What can hang from each mark
K949: K146 K260
K869: K906
K906: K580 K869
K260: K580 K949
K580: K146 K260 K906
K90: K580 K949
K146: K580 K949

Known rows, with every way that one mark hangs from another
K906[K580[K146[K949]] K869]: [ 2.31 -1.60  0.45  2.23  0.74 -1.44 -1.06  1.74  1.13  0.18  1.62  0.55
 -1.96  2.00  0.02  0.82 -0.22 -2.44]
K260[K580[K906] K949[K146]]: [ 4.18 -0.64 -0.43  2.31 -0.45 -1.25 -0.73  1.52 -2.21  0.77  1.39  0.22
 -1.74  0.81  2.20 -2.58  1.56 -1.69]
K260[K949]: [ 2.30 -1.72 -0.40  1.78 -0.01 -1.25 -1.02  1.38 -0.81 -0.19  0.88 -0.28
 -2.32  0.44 -0.16 -0.96 -0.16 -0.91]
K260[K580]: [ 2.32 -0.05 -0.18  2.38  0.59 -1.18 -0.64  1.11 -0.76 -0.02  2.85 -0.55
 -1.11  0.86  1.26 -1.31  0.21  0.31]
K580[K146[K949] K260 K906[K869]]: [ 3.15 -1.68  0.71  1.72  0.93 -2.43 -0.59  3.29  0.20  0.87 -1.26  0.18
 -2.37  1.58 -2.11 -1.37  0.81 -1.92]
K949[K146 K260[K580[K906]]]: [ 5.17 -0.29 -0.83  2.65  0.11 -1.15 -0.55  2.30 -1.56  0.48  0.76 -0.11
 -0.35  1.58  2.53 -2.40  0.98 -0.68]
K949[K146[K580[K906]] K260]: [ 4.60 -0.65 -1.41  1.47  0.51 -0.76 -0.80  2.20 -1.76  1.08 -1.46  0.10
 -0.05  1.64  1.25 -1.83  0.13 -1.17]
K869[K906[K580[K146 K260[K949]]]]: [ 2.07 -2.96  0.21  1.82  0.62 -1.30 -0.78  2.49 -0.84 -0.07 -0.59 -0.05
 -3.40  0.44 -0.95 -2.24  0.24 -1.66]
K949[K146]: [ 2.73 -0.79 -1.13  2.27  0.17 -1.08 -1.04  1.15 -1.53  0.04 -0.44 -0.44
 -1.27  0.83  1.65 -1.13 -0.02 -2.20]
K906[K580[K260] K869]: [ 2.08 -2.27 -0.43  1.70  1.32 -1.27 -0.91  2.62 -0.03 -0.64 -0.47 -0.46
 -1.03  1.43  0.91 -0.32 -1.01 -1.64]
K146[K580[K260 K906[K869]]]: [ 2.79 -1.44 -0.44  0.61  1.62 -1.48 -0.80  2.72 -1.08  1.05 -1.42 -0.15
 -0.81  1.57 -0.73 -1.49 -0.18 -0.89]
K949[K146 K260[K580[K906[K869]]]]: [ 5.54 -0.94 -0.52  2.60  0.38 -1.29 -0.93  2.26 -0.85  0.65  0.86  0.23
 -0.57  2.17  2.84 -1.49  0.66 -1.71]
K949[K260]: [ 3.34 -1.42 -0.79  2.13  0.53 -1.15 -0.84  2.16 -0.15 -0.50  0.26 -0.61
 -0.93  1.18  0.19 -0.83 -0.77  0.15]
K949[K260[K580]]: [ 3.65 -0.47 -0.26  2.59  0.49 -1.08 -0.58  1.99 -0.04 -0.27  2.09 -0.55
 -0.76  1.17  1.23 -1.35 -0.20  0.73]
K90[K580[K260[K949[K146]] K906[K869]]]: [ 4.02 -2.17 -0.58  1.90  0.20 -1.52 -1.25  2.42 -1.30  1.34 -2.38  1.67
 -1.88  1.44  1.55 -2.29  0.30 -2.82]
K90[K580[K906] K949]: [ 2.75 -0.97 -1.06  2.55  0.68 -1.50 -1.36  1.15 -1.34  0.79  0.34  1.57
 -1.04  1.33  0.55 -1.10 -0.63  0.82]
K906[K580[K146 K260] K869]: [ 1.66 -2.46  0.33  2.33  1.15 -1.20 -0.89  2.98  0.22 -0.42 -0.75 -0.63
 -2.26  1.37  0.21 -0.88 -0.05 -2.33]
K869[K906]: [ 2.53 -1.36 -0.88  1.47  1.03 -1.49 -1.09  0.65 -1.20  0.20  1.39 -0.06
 -1.60  1.00 -0.31 -1.00 -0.53  0.07]
K869[K906[K580]]: [ 2.39 -1.63 -1.10  1.55  1.17 -1.06 -1.05  0.77 -1.04 -0.18  2.14  0.20
 -0.96  1.38  0.85 -0.46 -0.81 -0.13]
K906[K869]: [ 2.38 -1.64 -0.43  1.86  0.91 -1.37 -1.30  1.23 -0.13 -0.06  1.08 -0.30
 -1.50  1.49  0.49  0.11 -0.69 -1.23]

Rows
[ 3.32 -1.15 -1.28  2.66  0.45 -1.65 -1.16  2.27 -2.13  0.90 -3.34  1.30
 -1.20  0.86  1.28 -2.42 -0.38 -1.32] -> K90[K580[K260 K906] K949[K146]]
[ 4.24 -1.07  0.18  2.21  0.27 -1.89 -0.49  2.97  0.26  0.63  0.15  0.24
 -1.63  1.74 -1.64 -1.34  0.77 -0.32] -> K580[K146[K949[K260]] K906]
[ 4.38 -1.32  0.69  2.88  0.67 -1.42 -0.79  2.69  0.11  0.57  1.97 -0.15
 -1.80  2.15  0.63 -1.69  1.26 -0.33] -> K949[K260[K580[K146 K906[K869]]]]
[ 1.81 -1.31  0.28  2.10  0.71 -1.60 -0.33  3.03  0.37 -0.16 -0.76 -0.18
 -1.88  0.93 -1.01 -1.03 -0.01 -1.70] -> K906[K580[K146[K949] K260]]
[ 2.25 -1.99 -0.86  1.34  1.41 -1.35 -0.69  2.00 -1.09 -0.31 -0.15 -0.17
 -1.13  0.92  0.11 -1.46 -0.86 -0.36] -> K869[K906[K580[K260]]]
[ 2.34 -0.62 -1.02  1.29  0.80 -0.91 -0.69  2.19 -1.77  0.69 -3.05 -0.51
 -0.98  0.51  0.71 -2.06 -0.37 -2.32] -> K949[K146[K580[K260]]]
[ 3.08 -0.87  0.76  2.67  0.80 -1.48 -0.88  1.89 -0.55  0.81  2.73 -0.17
 -2.19  1.85  0.63 -1.61  1.69 -0.76] -> K260[K580[K146 K906[K869]]]
[ 3.93 -1.68 -0.69  1.02  0.25 -1.01 -1.37  1.41 -1.74  1.57 -0.75  0.75
 -1.67  1.53  1.17 -1.08  0.41 -3.20] -> K260[K949[K146[K580[K906[K869]]]]]
[ 4.07 -1.38 -1.10  2.75  0.55 -1.41 -1.31  2.02 -0.67  0.57 -0.39  1.53
 -0.71  1.62  0.52 -1.16 -1.08  1.24] -> K90[K580[K906] K949[K260]]
[ 2.61 -2.16  0.38  2.02  1.11 -1.87 -0.78  3.28 -0.67  0.47 -1.47 -0.66
 -2.50  1.43 -1.16 -2.07  1.09 -1.60] -> K580[K146 K260 K906[K869]]
[ 3.80 -0.69 -1.29  1.71  0.44 -0.51 -0.96  1.74 -1.06  0.59 -1.50 -0.13
 -0.47  1.21  1.47 -1.16 -0.71 -1.72] -> K949[K146[K580] K260]
[ 3.08 -2.87 -0.52  1.89  0.20 -1.10 -1.15  2.58 -0.77 -0.30 -2.00  0.04
 -2.07  0.95  2.08 -0.90 -0.52 -4.21] -> K906[K580[K260[K949[K146]]] K869]
[ 2.86 -2.54  0.63  2.19  0.49 -1.64 -1.10  2.91 -0.30  1.27 -1.25  1.33
 -3.13  1.44 -0.65 -2.50  0.92 -1.51] -> K90[K580[K146 K260[K949] K906[K869]]]
[ 3.51 -1.27 -0.87  0.94  1.14 -1.31 -0.92  2.53 -1.79  1.30 -2.85  0.02
 -0.82  1.55  0.77 -1.83  0.14 -2.73] -> K949[K146[K580[K260 K906[K869]]]]
[ 2.48 -1.30 -0.03  1.87  0.87 -1.54 -0.83  1.13  0.08  0.49  1.94  0.78
 -2.07  1.48 -0.78 -0.31 -0.09 -1.15] -> K869[K906[K580[K146[K949]]]]
[ 3.79 -1.47  0.31  1.90  0.32 -1.56 -0.99  1.62 -0.80  0.67  2.90  0.37
 -1.98  1.50  1.03 -1.28  0.90 -0.73] -> K260[K580[K906[K869]] K949]
[ 3.16 -0.59 -1.15  1.02  0.87 -1.16 -0.54  2.58 -2.52  1.16 -3.01 -0.30
 -0.56  0.89  0.49 -2.77  0.49 -1.77] -> K949[K146[K580[K260 K906]]]
[ 2.20 -1.97  0.63  2.01  1.00 -1.77 -0.69  2.97  1.08  0.02 -0.65  0.16
 -2.14  1.55 -0.72 -0.16 -0.29 -2.71] -> K906[K580[K146[K949] K260] K869]
[ 2.74 -1.00 -0.89  1.35 -0.12 -0.61 -1.13  1.01 -1.72  0.88 -0.92  0.18
 -1.88  0.51  1.11 -1.29 -0.12 -2.73] -> K260[K949[K146[K580]]]
[ 2.32 -1.68  0.15  1.66  1.11 -1.85 -0.47  2.41  0.01  0.31 -0.39  0.38
 -2.25  1.03 -1.54 -1.30 -0.19 -1.40] -> K869[K906[K580[K146[K949] K260]]]
[ 2.86 -1.92 -0.63  1.89 -0.23 -1.38 -0.80  2.51 -1.59 -0.08 -2.82 -0.51
 -2.48 -0.06  0.60 -2.34  0.09 -3.02] -> K580[K260[K949[K146]]]
[ 2.96 -0.24 -0.44  0.40  1.16 -1.89 -0.21  2.76 -0.92  1.27 -1.46  0.40
 -0.47  1.17 -1.96 -1.66 -0.14 -0.21] -> K146[K580[K260 K906] K949]
[ 4.83 -1.10 -0.05  2.26  0.84 -1.47 -0.81  2.38 -0.12  0.36  2.28  0.04
 -0.59  2.23  1.34 -1.14  0.30  0.31] -> K949[K260[K580[K906[K869]]]]
[ 3.27 -1.38  0.03  2.52  0.36 -1.20 -0.61  2.62  1.12 -0.19  0.81  0.26
 -1.37  1.65 -0.28 -0.16 -0.34 -1.05] -> K906[K580[K146[K949[K260]]]]
[ 2.73 -2.21 -0.83  1.96 -0.09 -0.95 -0.77  2.63 -1.45 -0.47 -2.09 -0.23
 -1.85  0.33  1.78 -1.78 -0.19 -3.25] -> K906[K580[K260[K949[K146]]]]
[ 1.94 -0.94  0.11  2.30  0.47 -1.31 -0.67  1.74  0.45  0.01  1.52  0.21
 -1.75  1.35 -0.30 -0.09  0.07 -1.46] -> K906[K580[K146[K949]]]
